What can hang from each mark:
J_520: J_136 J_275
J_269: J_136
J_701: J_182
J_950: J_136 J_422
J_476: J_136 J_422
J_182: J_136 J_701
J_422: J_223 J_269 J_476 J_950
J_575: J_275 J_558
J_223: J_422
J_136: J_210 J_476
J_218: J_558

Known rows, with every way that one mark hangs from another:
J_136(J_210 J_476(J_422(J_269 J_950))):  -27   31  -61 -115 -139  300 -115 -144  199 -320  210  -51  -14 -183  300    3  264  158  -52 -304  251 -309  172  -35  625 -312 -273  -51  499 -172  -63   88  512 -333 -152
J_182(J_136(J_210 J_476) J_701):    3  182   90   85  -59  145  126  -79  -56  103  172  -89  277   95  175  136   77  -77  138 -145  388 -189   89  232  137  226 -438   26  261  253  -54   92   28    8   46
J_950(J_422(J_476)):   39   -1  -93  -23  143 -214   19  192  -20  -54  -90   80 -435   87   44  216 -286  -11  203  242  -19  -71  147  -23   77  146  336 -101 -230   28  170   19   53  223 -150
J_218(J_558):  -58  -82  -56  -84   12  108  -46 -102 -186 -197   57   54 -127 -139   42   49  144  -87   79   62 -103   32    5 -140   62   -5   80   36   42   45  -20  -63   59    7   69
J_520(J_136):   -2  129   24  -26  -67  123   41  121  -19   47 -131   33   13   45  114   69   37  -13  196   72  -73  -93  154  178  153  109  -89   90   53   73  -40   21  105  -28  -17
J_182(J_701):  -85   60   55   61   -4   14   36  -89 -109  -33  131   69  -40   31 -112  104   48 -193  209  130  -22 -172   57   -6  119  171  -48  -90  -15  105  -45   41   63   18  -19
J_575(J_275 J_558):  -25 -184   43  116 -174   91   -8  -72  213 -252 -481  218  106  -33  157 -348  180  128  -42  -74   -3  -30   46   62   47  -39   94 -156  113 -139  182  148  214  138 -109
J_575(J_558):   18  -86  128   45  -69   83  -31  -87   67 -134 -191  100  116   15  157 -180  135   51  -23  -71   60   31  103  -65   -8  -24   15  -94    7   19    8   56  131   72  -47
J_520(J_136(J_210 J_476) J_275):  -47  275  169   47 -110  195  325  424  173   30 -276   10  422   95  371   87   33   78  343 -221  -25 -293  133  413  354   10 -348  336  246   38  -59  154  364   17  -92
J_520(J_136(J_210 J_476(J_422(J_223)))):  100  268  -12  100 -183  341  310   56   97    3  -86   73   10 -119  315   73  284   66  164 -204  278 -386  216   47  599  -73 -428  174  363  134  -24   87  301 -204 -156
J_223(J_422(J_269)):  -95 -109 -134  -16   49 -209 -147 -190  189 -143   22  223  -44  -28   21  -54   78 -172 -155   57  -81 -256  167 -199  -71   25  162 -295  159 -280  101  -67  118 -104  -47
J_476(J_136(J_210) J_422(J_269 J_950)):  -29 -180  -39 -373 -144  317  -84 -179  102 -236  259 -333  -13  -69   76 -110  425  209    0 -195  114 -391  116   49  667 -381 -195 -153  505 -287   -6  -72  480 -432  -66
J_701(J_182(J_136(J_210 J_476(J_422)))):  320   68  -40   83    9  137  344  -25  278  -80  215 -188  229  -12  438  241  308  249   11 -170  612 -227 -142  413  240 -130 -326  167  274  -66  -50   83   54 -174   13
J_223(J_422(J_476)):   18 -101  -86  -29  198 -312  138   83   99  -68  -34  252 -227   -2   -8  160 -210  -22  -64  123   -1 -230  239  105   23   96  216 -201   25 -184  121   17   51   28  -26
J_950(J_422(J_476(J_136))):  -30  -93  -86  -86  103 -118  -16  279  -91    1  -88 -180 -356  121  -11   98 -219   27  152  260  -16 -159  221   14  212   10  238  -60 -106  -11  259   95   63  105  -27
J_182(J_136(J_476(J_422))):   67  122  -99  226   49  126   50  -93  239  100   43  -98   30 -221   74  107  196  129 -149 -130  504 -200   28  203   92   30 -429  -54  313    3  158  138  -14 -142  -27
J_223(J_422(J_269(J_136(J_476)) J_950)): -133 -174 -269  -65  183 -299 -291 -218  250 -210   76  233 -194 -263  122   63  -59 -236 -356 -214  118 -185  363  -57  204 -119 -188 -242  327 -389  265  -92  180 -223  -39
J_476(J_136 J_422(J_950)):   12 -182  -30 -172   31  273  -86  -48  107 -106  143 -326 -174 -247 -105  -19  230  153  -58  -66   82 -275  144  144  579 -283 -216 -148  380 -208   77   24  266 -405   49
J_182(J_136(J_476(J_422(J_269))) J_701): -152  106 -147  288   12   78 -104 -321  131  -23  280   58  -40 -198   70   86  383 -142   17  -11  413 -378  122    9  229  120 -363 -282  362   36  143  151  161  -50 -127
J_223(J_422(J_269 J_476)): -115 -142 -152  -38  151 -410  -67  -49   96 -165   79  312 -226  -37   78   48  -75  -92  -96  102  -72 -283  263  -69   58   64  277 -311   96 -256  180  -13  179   67 -119
J_182(J_136(J_210) J_701):   70   69   97 -106  -23   96  179 -159 -110   90  244  -83  195  124    6  116  199  -43  219  -45  240 -150  -45  263   74  300 -242  -75  143  192  -75 -104  -27    2   39
J_136(J_476(J_422)):   -6  120  -38  220   -5  182   89  -17  288  -55   20  -56  -74 -112   85  113   88   73  -78  -64  326 -211   85  -15  244 -126 -267   51  233  -73   39  216  148 -160  -35
J_701(J_182(J_136(J_210 J_476))):  242   90  -21   56   -7    5  214  121   61  -41  131 -137  373   71  502  147   72  127   17 -186  421  -21 -116  432  103  -44 -269  234  153   82  -44   71  -51  -12   88
J_950(J_136(J_210)):   14   26  192 -138  -60    5   95  -99    2  111   -4  -63    2  399  231   27   68  117  237  -45   56  -69   42  170   98  252  -29  116  -14   71 -111 -137   69   56 -141
J_182(J_136):   51   -4  -47   31   84  -55  -52  -72  -47  165   63  -40   85 -104   -2  -14   76    5  -64  -70  173   -4  -54  217 -142  132 -125  -98   82   64  126  -65 -162   63   50
J_520(J_275):  -74   -4   31   60  122  -84  118  183  132   -1 -149   75  183 -126  -51  -28   29   16  115 -100 -196 -117  -76  189   47   29  -10   -5   22 -103  128   18  130  155  -83
J_950(J_422):   15   56  -41   -6   81  -31  -54   62  106  -29 -153  -21 -272   85  -13   98 -165  -68   89  171   -9  -36   54 -137  -19  114  189  -59 -147   37  107  -51   -5   22  -74
J_223(J_422(J_269 J_476(J_136) J_950)): -196 -328 -188 -202  121 -254 -256   57  -38 -232  143   41 -279 -191   69  -56  -96  -95 -160   26 -204 -385  437   70  440 -168  137 -406  374 -324  234   51  306 -154  -49
J_136(J_210 J_476(J_422)):  111  144   60   18 -111  316  279  -39  292  -68   54 -140   93  114  190  123  190  229   18 -168  424 -219   26   18  313 -176 -276  179  304  -48 -120  126  229 -233  -42
J_269(J_136):   37 -108  -83 -124  142 -245   30 -142   57   74   53   11  -74  -16 -129  109   36  -40  -92  -36  171  102  -54   74  -56   23  -67   34  -93 -183  165 -186 -125   35   69
J_476(J_136 J_422):   23 -101  -34  -25  -47  194  105  -52  169   46   64 -340  -63  -53 -139  -15  280  149  -65   43  185 -288   31   41  280 -229 -152  -67  240 -163   70   85  128 -265   31
J_136(J_210 J_476(J_422(J_223))):   98  128  -39  100  -99  206  276  -54  126  -13   60   12    2 -173  187    8  250   89  -42 -255  352 -279   92 -150  473 -188 -317   99  315   74   17   89  197 -179 -108
J_269(J_136(J_476(J_422))):   76   16 -145  118  133  -27  127 -161  335   47   64  -33 -142 -121  -35  211  160   42 -174 -138  480  -87   18   39  177 -133 -320   94  148 -236  192   27   39 -144   -1

Rows:
-108 -238 -297 -148  249 -521 -252 -155 -340 -198  255  333 -456 -497   43  -45   70 -185 -100 -228 -146   -8  283  -64  504 -106   56 -343   64 -140  403 -210  168  209 -188 => J_422(J_223 J_269(J_136) J_476 J_950)
  26  263  132   70  -58  350  439  284  415  -15 -192   -4  285   26  271  161  245  222  321 -195  168 -482   90  399  503  -48 -416  238  337 -116  -37  176  455 -156 -149 => J_520(J_136(J_210 J_476(J_422)) J_275)
 165   20  -59  -92   13   94  304 -171  345   33  125 -130   19   57   71  221  251  179  -91 -238  569 -121    5   99  259 -181 -353  221  194 -223   49  -48  131 -220   17 => J_269(J_136(J_210 J_476(J_422)))
  39   38  112 -156  109 -216  108   64    0   50 -122   21 -465  468  296  215 -227  104  408  171   29 -124  169  139  164  433  306   24 -238   97   96 -103  126  276 -281 => J_950(J_136(J_210) J_422(J_476))
 106   29  -10 -127  -21  -51  163  -32  126   54   75 -105  147  173  169  151    7   63  -61 -240  372   35    6  115   96 -101 -311  236   86  -83   22  -88    5  -28   78 => J_269(J_136(J_210 J_476))
 -57 -171  -57 -242 -118 -190    8   60 -377  -26  178  -24  -34  -33  220 -210  193   13   43 -109  -71 -256  221 -100  466 -226   51 -115  169   59  205  -17  228  105 -116 => J_422(J_223 J_269 J_476(J_136(J_210)))
-210 -272 -208 -118   42 -221 -329   70 -444 -181  177   62 -319 -433  120 -230   79  -94  -70 -134 -283 -233  391  -90  664 -265   35 -332  267    1  329   37  317   48 -148 => J_422(J_223 J_269 J_476(J_136) J_950)
 -19  -12  -89 -137  -88 -134  -19 -137   99  -13  149  -14  122  141  264   45  155  -21 -119 -246  308   -5   36  -71  104 -157 -244  139  152 -168   92  -93   98  -23  -38 => J_422(J_269(J_136(J_210 J_476)))
  13  -94 -114   47  -19  104   59  -94   11   52   46 -163 -139 -283 -136 -150  345   -4 -111  -33  108 -333   79 -107  415 -249 -191 -110  225  -21  237   43  102 -210  -48 => J_476(J_136 J_422(J_223))
  49  195   42   97  -45  280  267 -197  154   51  263 -107  142   23   91  207  301   51  152 -105  571 -353   38  246  276  156 -478  -16  364  117  -34  101  130 -201  -15 => J_182(J_136(J_210 J_476(J_422)) J_701)
-177   65  -34  231   69 -114 -284  -23 -147   15 -115  161 -298 -276  330 -114  -78 -161  -12 -272 -114  -87  390  -15  495  126 -283  -92  181  252  193   93  121   75 -259 => J_422(J_223 J_950(J_136(J_476)))
-129 -222 -207  -90   -5   95 -257 -172 -104 -176  201 -109 -284 -513  -40 -266  446  -50 -160 -164  -76 -384  244 -203  714 -383 -163 -361  431 -161  253   -6  352 -306 -116 => J_476(J_136 J_422(J_223 J_269 J_950))
 -96    2 -214   54   60 -190 -281 -104  -68 -101  -99  219 -323 -173   76 -133   53 -260   -2   59 -156 -126  159 -473  127   74  246 -250  -87   57  299 -100   75  110 -257 => J_950(J_422(J_223 J_269))
 -49  -72   44 -242  -42   92 -154 -396  142 -185  204  -30 -276   66  257  -21  336  158  158 -176   68 -319  163  104  572   29  -47 -151  313 -189  -36 -197  434 -185 -318 => J_476(J_422(J_269 J_950(J_136(J_210))))
 151   49 -118  240   84 -110   43  121   30  -27   88  -52  208 -103  381  146   -9  -34  -72 -100  322   31  -55  367   13   -1 -269  122   84   88   75  178 -133   58   63 => J_701(J_182(J_136(J_476)))
  57 -121   70 -309  -86  -12  207  229 -188   37  106 -303   43  231  158   33   -5  201  115    6   88 -163  105  209  314 -154   16   96   94  -16    0   31  137   20   42 => J_422(J_476(J_136(J_210)))
 -55  254   31  267   36  219  276  283  390   20 -282   85  135 -184  162  138  181   67  227 -111   89 -415  136  340  414  -28 -386  131  267 -109   75  253  380  -68 -145 => J_520(J_136(J_476(J_422)) J_275)
 -61 -198   -5 -299 -130  -83   11  114 -215  -65  207 -204   52  240  236  -83  109  163  112   -3   18 -249  125   47  351 -204   72  -57  202  -80   18    7  300   45  -56 => J_422(J_269 J_476(J_136(J_210)))
-134 -158 -161 -123   68 -230 -218  160  -92  -69  -15 -122 -385  126   97  -22  -89  -37   99  257  -99 -246  239 -155  248  -26  305 -182  -50  -75  314   59  204  118 -164 => J_950(J_422(J_269 J_476(J_136)))
 -47  -69   29  -23  121   70 -104 -252  158  -59   52   -5 -412  -83   67   62  175  125  140  -45   42 -229  154  206  423  129 -117 -172  193 -113   68  -80  235 -145 -214 => J_476(J_422(J_950(J_136)))
-137 -149 -209  -45  135 -300 -285  -23 -373 -246  182  317 -377 -485  155 -113   18 -119  -13 -137 -305 -132  345 -142  557 -120  120 -357  143   11  255  -20  285  178 -255 => J_422(J_223 J_269 J_476 J_950)
  32  -65 -208 -263   78 -277  -52 -243  -19  -36   32   99 -240   -8   82  -17  188 -156    8  -89   71  -49   46 -351  150   33  105  -91 -121  -87  316 -373   28   79 -190 => J_950(J_422(J_223 J_269(J_136(J_210))))
 -61    8  -59  106  253 -432  -69   56 -180  104 -190  248 -674   38  198   25 -212 -130  257  173 -173  -93  295  -78  240  432  318 -193 -276  234  379  -31   -4  401 -387 => J_950(J_136 J_422(J_223 J_476))
 132 -102   88 -232 -162  330  277  -64  181   30  159 -390   91  156   -3    2  381  242   33  -51  269 -323  -23  123  350 -265 -174   64  285 -174  -53   -2  216 -353   81 => J_476(J_136(J_210) J_422)
-127  -61   16   26  140 -166 -230 -151 -238   -1  -27  167 -361 -229  169 -149   14  -82   40 -174 -280  -44  293   31  433  195  -74 -179   66  156  142 -104   52   81 -270 => J_422(J_223 J_950(J_136))
 -83  -19   43 -200   75 -258  -98  -42  -27  -32  -43   72 -454  440  378  109 -105   22  390  174  -44 -186  216  -41  194  373  375  -83 -180   26  140 -126  254  302 -384 => J_950(J_136(J_210) J_422(J_269 J_476))
-208 -113  -15  -77   17 -185 -410 -253  -94 -116   83   77 -285  -21  231 -117   62 -100   92  -84 -239  -86  219   26  306  141   41 -212  124  -57   97  -83  223   47 -285 => J_422(J_269 J_950(J_136))
 111  -45  -69 -211   45  171  158 -170  286 -135  220 -129  -93 -140   81  233  174  165  -98 -350  458 -115   98  184  540 -254 -429  122  359 -266   39 -105  254 -330  -25 => J_269(J_136(J_210 J_476(J_422(J_950))))
 -86  177  -24  175  106  292  142  279  339 -146 -210   91   15 -410  142  145  135   66  231 -231  -43 -437  285  426  695 -117 -441   28  435 -177   90  218  521 -186 -198 => J_520(J_136(J_476(J_422(J_950))) J_275)
  26   97 -123  289   10   85   90  -35  133  -18  -19  117 -129 -342   70  -16  197  -29 -133 -137  238 -247  133 -187  342 -130 -274  -27  239   86  184  183  133 -125 -117 => J_136(J_476(J_422(J_223)))
  42   49  -83    2  -47  286   96  -58   89 -191  121    3 -114 -366  214  -11  203   95  -62 -391  223 -280  194  -60  731 -257 -388   -8  449   23   14   41  332 -295 -144 => J_136(J_210 J_476(J_422(J_223 J_950)))
 -64 -195 -204 -125  159 -507  -99 -133 -111  -51  229  207 -243  -40   10   82   14  -73  -34   -6   54   28   76   18   70  -41  134 -131  -92 -250  296 -143   53  243 -106 => J_422(J_269(J_136) J_476)
 -84  165  -19  266   34   25  -50  -40  -93  109  110   23   98  -77   60  116   19 -203   88  -23  267 -124  136  176   67  262 -365  -95  199  262   80  190  -63   69   21 => J_182(J_136(J_476) J_701)
 -10   81  -26  -18 -183  249   53 -155  274 -126  151  -55   91   58  266   13  317  126  -10 -161  361 -326   46 -138  331 -234 -237   41  344 -118  -54   86  369 -218 -136 => J_136(J_210 J_476(J_422(J_269)))
 -23  -52   60 -169   19  -67  -48 -142 -195  -20  -10   52 -191  -64  277 -129   97  -18  116 -266 -170  -86  240   85  526  157 -107  -59  139  169   52 -187  155    1 -232 => J_422(J_223 J_950(J_136(J_210)))
 -32  135  -62  283   63  166  103 -191  129   77  224  -27  -28 -198  -42  196  266  -84   77  -11  483 -310  109  186  170  183 -450 -148  295  115  113  184   51  -80  -30 => J_182(J_136(J_476(J_422)) J_701)
 -15    3 -168  -50  -71 -224  -44 -175  -76    3  128  124   50 -106  275  -64  188 -121 -168 -347  198  -39  112 -234  262 -152 -259   64  143  -27  217 -116   65   59 -111 => J_422(J_223 J_269(J_136(J_210 J_476)))
 -29  167   95   23  -48   31   -5   74  212  109 -241 -103 -208  458  422  113 -198   41  231   11  168 -100  166  -18  123  321  -25  201  -47  197   15   26   91   81 -234 => J_950(J_136(J_210 J_476) J_422)
